Known rows, with every step that occurs:
zugob rami: [ 41 -25  61 -15 -21 -42  -8 -18  57   3  39  24  12   7  40   2  23 -28
   1 -25  18  23 -48   1  33   3]
lokolaz rami fupa davupe: [ 37  -1  35   2 -62 -67 -31 -27  47  10  59 -12  58  71  46  18  44 -45
  25 -61  15  34  24   4  15  19]
roba ferel davupe feve rami lokolaz: [-16  56  55 -35  -6 -34 -15   0  -6 -10  52 -58  37  15  -1 -11  39 -40
 -34   4 -35  21 -62  13  10   7]
fupa davupe ferel roba: [ 16 -13  99   4 -29 -48 -26 -48  -6  -8  47 -27  39  26  94   3  19 -31
  17 -38  30  54 -37  36  37 -56]
roba ferel davupe: [ 17  24  53 -17  -2 -50  -4 -44   9 -26  15 -28  22  33  12  -3  31 -24
 -25  -6  -5  29 -46  -7  27   7]
fupa rami: [ 29 -16  67 -14 -11 -58 -19 -19   8  10  20  -2  43  17  34  19  41  37
  11 -20   8  55 -51  -5  22   8]
fupa davupe: [ 30   9  71  -8 -41 -55 -15 -22  -7  -4  34 -17  44  33  63  14  30 -35
  39 -31  18  44 -38  19  59  -9]
feve davupe ferel: [ -2  10  73  -9 -23 -29 -12   6  40  -8  31 -25  15  13  31  -3  11 -26
 -35  -2  46  71 -24  36  22 -65]
sadip rami: [ 57 -17  92  -9 -18 -48 -32 -29  -6   9  35 -48  35  23  27  22  28  13
  -4  14 -41  20 -36  -3  27  -2]
fupa davupe ferel rami: [ 11   7  93  19 -32 -45 -19 -44  -8  17  52  31  37  19  77   5  17 -28
  17 -20  48  60 -24  39  59 -45]
feve davupe: [ 10  22  62  -6 -26 -32  -9  14  28  -7   9 -34  17  25  38  14  15 -34
  -8  -3  31  50 -31  16  30 -21]
roba ferel davupe feve rami zugob: [ -7  55  39  -1  33 -29 -10   7 -26 -37  39   7   2  16  -3  -9  19 -39
 -34   5 -35  30 -32  16   7  32]
zugob rami fupa davupe ferel: [ 38 -34  61  11 -48 -35 -18 -19  41  -7  91  39  35  15  60   2  25 -52
  17 -77  28  30   4  18  36 -52]
rami ferel: [ 24 -36  65  14 -16 -82  -5 -25  -7  18  24   8  25  22  26 -14  36 -26
  -7  -2  12   2 -23  -6   3  56]
lokolaz rami zugob: [ 31 -17  38   1 -11 -59 -22 -25  48  -6   3  31  18  61  19   8  30 -19
 -11   0  12  45  -1   3  -7  37]
fupa rami ferel: [ 21 -61  71   7   0 -80 -10 -21  -5  26  23  25  50  25  22   1  45  20
  10 -22   4  31 -48 -12   7  52]
sadip rami feve davupe ferel roba: [ 25 -24 117  31 -35 -81 -38   5  10 -13   4 -69  35  30  59  -6  11 -12
 -24  13 -24  29 -24  16  -1 -85]
roba ferel rami fupa davupe: [ 23  44  66  13 -25 -49 -15 -45 -13 -10  41  12  54  31  75  15  35 -51
   5 -55  18  21  22  27  48   2]
ferel rami feve: [  19   21   83   43  -53 -109  -20  -23  -10    9  -24   16   24   25
   57   -9   23  -18    1    8   28   17  -10    3   14  -11]
zugob rami ferel: [ 33 -65  66   7  -6 -66   1 -13  47  14  46  51  19  14  33 -18  33 -39
   0 -21  13  -6 -46  -6  16  46]
ferel davupe: [ 26  10  60  11 -32 -55  -9 -39  -2   4  12 -10   3  39  16  12  20 -10
   4   9   6  23 -41 -25  11  -1]
ferel davupe feve rami: [ -7  56  47   9 -11 -34 -17  12 -23   8  57 -25  -8  14  -2   2  13 -21
  -9  14 -25  26 -43  -2   4  27]
ferel rami: [ 26  27  80  20 -24 -49 -14 -48 -10  23  10  22  16  19  53  13  16 -12
   0   9  31  25 -14  11  27  17]
sadip rami ferel davupe: [ 49 -54  93  30  -8 -70 -17 -37 -18  23  33 -12  25  42   2  10  29   0
  -4  31 -48 -19 -44 -32   5  37]
roba ferel: [ 23  20  55 -37  -1 -53 -13 -32  15 -25  18 -34  38  15  33  -3  39 -22
 -30 -27   2  41 -34  15  36  11]
rami feve davupe: [   2   16   59   22  -57 -102  -13   35   25  -14  -32  -39   30   30
   40  -15   20  -42   -8   -7   24   38  -21   10   15  -44]
davupe feve rami zugob: [ -4  44  45   6   9 -28 -21  36 -37  -9  52  19  -3  -7  16  -3  13 -30
 -15   7 -22  35 -15  33   2  38]
davupe feve: [ 11  13  70 -15 -30 -44 -24  22   4   2  45 -26  18   2  23 -14  21 -10
 -10  -7  13  26 -16  46  22  24]
roba ferel davupe feve rami: [-13  64  38 -15  16 -31 -10   0  -5 -21  54 -40  13  11   2 -12  27 -30
 -33  -4 -35  28 -47  11  18  36]
ferel davupe feve rami zugob: [ -4  46  44  24   3 -29 -15  19 -37 -11  44  20 -20  16  -4   5   8 -28
  -6  21 -24  25 -29   2  -8  28]

Rows:
[  8 -28  64  11 -43 -78  -9  38  83 -15  13  16  19  11  40 -30  12 -50
 -24 -21  37  41 -36  18  19 -75]	zugob rami feve davupe ferel
[ 29  18  80  37  -1 -41 -13 -42 -29   0 -11  79  -3  26  52  17   7 -21
   0  22  32  28   5  20  11  12]	ferel rami zugob
[  3  40  55 -25 -37 -45 -20 -15 -13  22  44 -54  38  11  31  15  37 -37
 -14   3 -17  37 -63 -16   8 -16]	feve rami lokolaz
[  8  19  69   5 -26 -43 -14   2   0   1  36 -19   1  24   2  -7  15  -8
  -1  12   3  15 -31  13   5  20]	ferel davupe feve
[  -9  -14   49    5  -55 -105  -22   23   93   -2   -1  -31   38   52
   23  -30   28  -33  -37   -9   35   65   -9   13  -10  -37]	lokolaz rami feve davupe ferel
[ -3  51  58 -10 -22 -37 -21  32 -28   5  76 -28  40   8  52   2  23 -45
  30 -31 -12  43 -44  39  55  18]	fupa davupe feve rami
[ 15 -34  64  31 -16 -77   3 -37 -10  16  20  18  13  42   9  -7  27 -24
   0  14   6  -8 -39 -25  -8  50]	rami ferel davupe
[   2    2   40    7  -58 -109  -19   23   90    2  -18  -39   41   65
   28  -14   33  -39  -14   -7   22   49  -13    0   -1   -4]	lokolaz rami feve davupe
[  10   33   71   12  -22 -102  -13  -33    2  -14  -24   -2   41   21
   53  -21   32  -30  -22  -13   15   20  -12   16   29   -1]	roba ferel rami feve
[ 46 -19  55   9 -54 -40 -15 -12  38  -6  74  33  38  28  65  15  29 -62
  37 -76  17  11  -3   7  40 -19]	zugob rami fupa davupe
[  4  14  39  14   6 -71  -6 -14 -31  29  51   1  18  14  25   1  29 -39
 -15  -5 -17  17 -42 -21   5  63]	feve rami ferel
[ 15   6  90  15 -19 -45 -20 -51   5  17  37  26  12   4  47  -1   9  -3
 -28   5  47  52  -7  24  22 -33]	davupe ferel rami
[  51  -25   89   16  -46 -103  -26   -6   -5   -7    4  -55   45   31
   32    0   31    1   -6    7  -43   11  -28  -13   11  -29]	sadip rami feve
[ 31 -28  61   6   7 -50 -23 -15 -12  -8  -1  53  26  25  28  28  32  27
  10  -8   7  56 -29   4   6   6]	fupa rami zugob
[ -9  -2  88  27 -48 -92 -20  12  26 -18 -16 -47  26  25  64 -24   6 -39
 -26  -5  39  45 -21  25 -11 -88]	rami feve davupe ferel roba
[ -7  53  46 -14 -10 -36 -25  32 -16  10  70 -34  11  -9  18  -7  20 -23
 -18  -6 -18  36 -33  27  18  38]	davupe feve rami
[ 18 -50  65  15 -10 -87 -19 -53  50  27  23 -14  34  67  52 -14  35 -29
 -10 -10   6   4 -24  -8 -30  88]	lokolaz rami ferel roba
[ -4  23  86  33  -1 -21 -12  -4   9  -5   6  57  -3  12  49  11  -1 -32
 -28  22  56  63   1  44  15 -56]	feve davupe ferel rami zugob
[ 18 -16  60  15 -48 -82  -7  41  75 -13  -5  11  20  21  48 -18  20 -61
   0 -22  23  22 -43   9  22 -44]	zugob rami feve davupe
[ -3   3  93   5 -16 -28 -20 -13  31 -11  21 -43   7  21  70   4  -1 -28
 -29  -6  42  59 -29  36   9 -63]	feve davupe ferel roba
[ 37  11  54  17 -66 -54 -21 -22 -16  -6  59 -12  49  38  61  26  33 -49
  33 -63  18  23  24   7  33 -23]	rami fupa davupe
[ 28  -5  61  10 -64 -49 -23 -27  -6  -8  75  -3  42  23  55  14  25 -40
  13 -62  31  42  30  26  26 -56]	rami fupa davupe ferel
[  3  31  58 -22  -1 -43 -12  -7  11 -29  35 -32  21  17   3 -17  28 -22
 -26  -5 -13  23 -36  27  22  24]	roba ferel davupe feve
[-14  22  52   7   6 -57 -14  34 -25  23  69  -7  17  -5  13 -23  25 -34
 -16  -3 -20  11 -28  20   4  80]	davupe feve rami ferel
[ -7  45  65 -32 -33 -38 -28  28 -15  18  67 -52  33  -6  17  -6  30 -32
 -15   4 -20  25 -53  30   4   9]	davupe feve rami lokolaz
[ 12  43  33  15  11 -38 -14  -9 -43  -9  26  25  -2   9  25  23  18 -36
 -11   6 -13  47 -26 -10   4  15]	feve rami zugob
[-14  17  71  17  12 -56 -22  15 -34  23  68 -25  13   0  41 -22  14 -36
 -13  -5 -25  -1 -29  23 -12  73]	davupe feve rami ferel roba
[ 17 -51  70  22  -7 -56   1   8  44  17  60  57   6  17   5 -30  19 -39
  -1  -2   3 -22 -45   3   2  59]	zugob rami ferel davupe feve
[ 32  30  68  41 -47 -52 -21 -45 -17  20  34  29  19  24  52  25  19 -22
   0 -23  31   9  42   6   6   3]	ferel rami fupa
[   6   -2   89   36  -48 -100  -23  -30    2    8    5   17   20    4
   49  -27   10  -10  -29    5   46   45    1   20    8  -55]	davupe ferel rami feve
[ 37 -66  82  22   0 -62  -4 -34  40  12  38  34  14  19  70 -14  22 -43
   4 -25   8 -21 -50  -1  -1  47]	zugob rami ferel roba
[ -6 -31  91  22 -30 -91 -27  12  26  -8  -9 -26  44  28  64 -10  22   8
  -9 -21  23  61 -41  14  -6 -73]	fupa rami feve davupe ferel roba
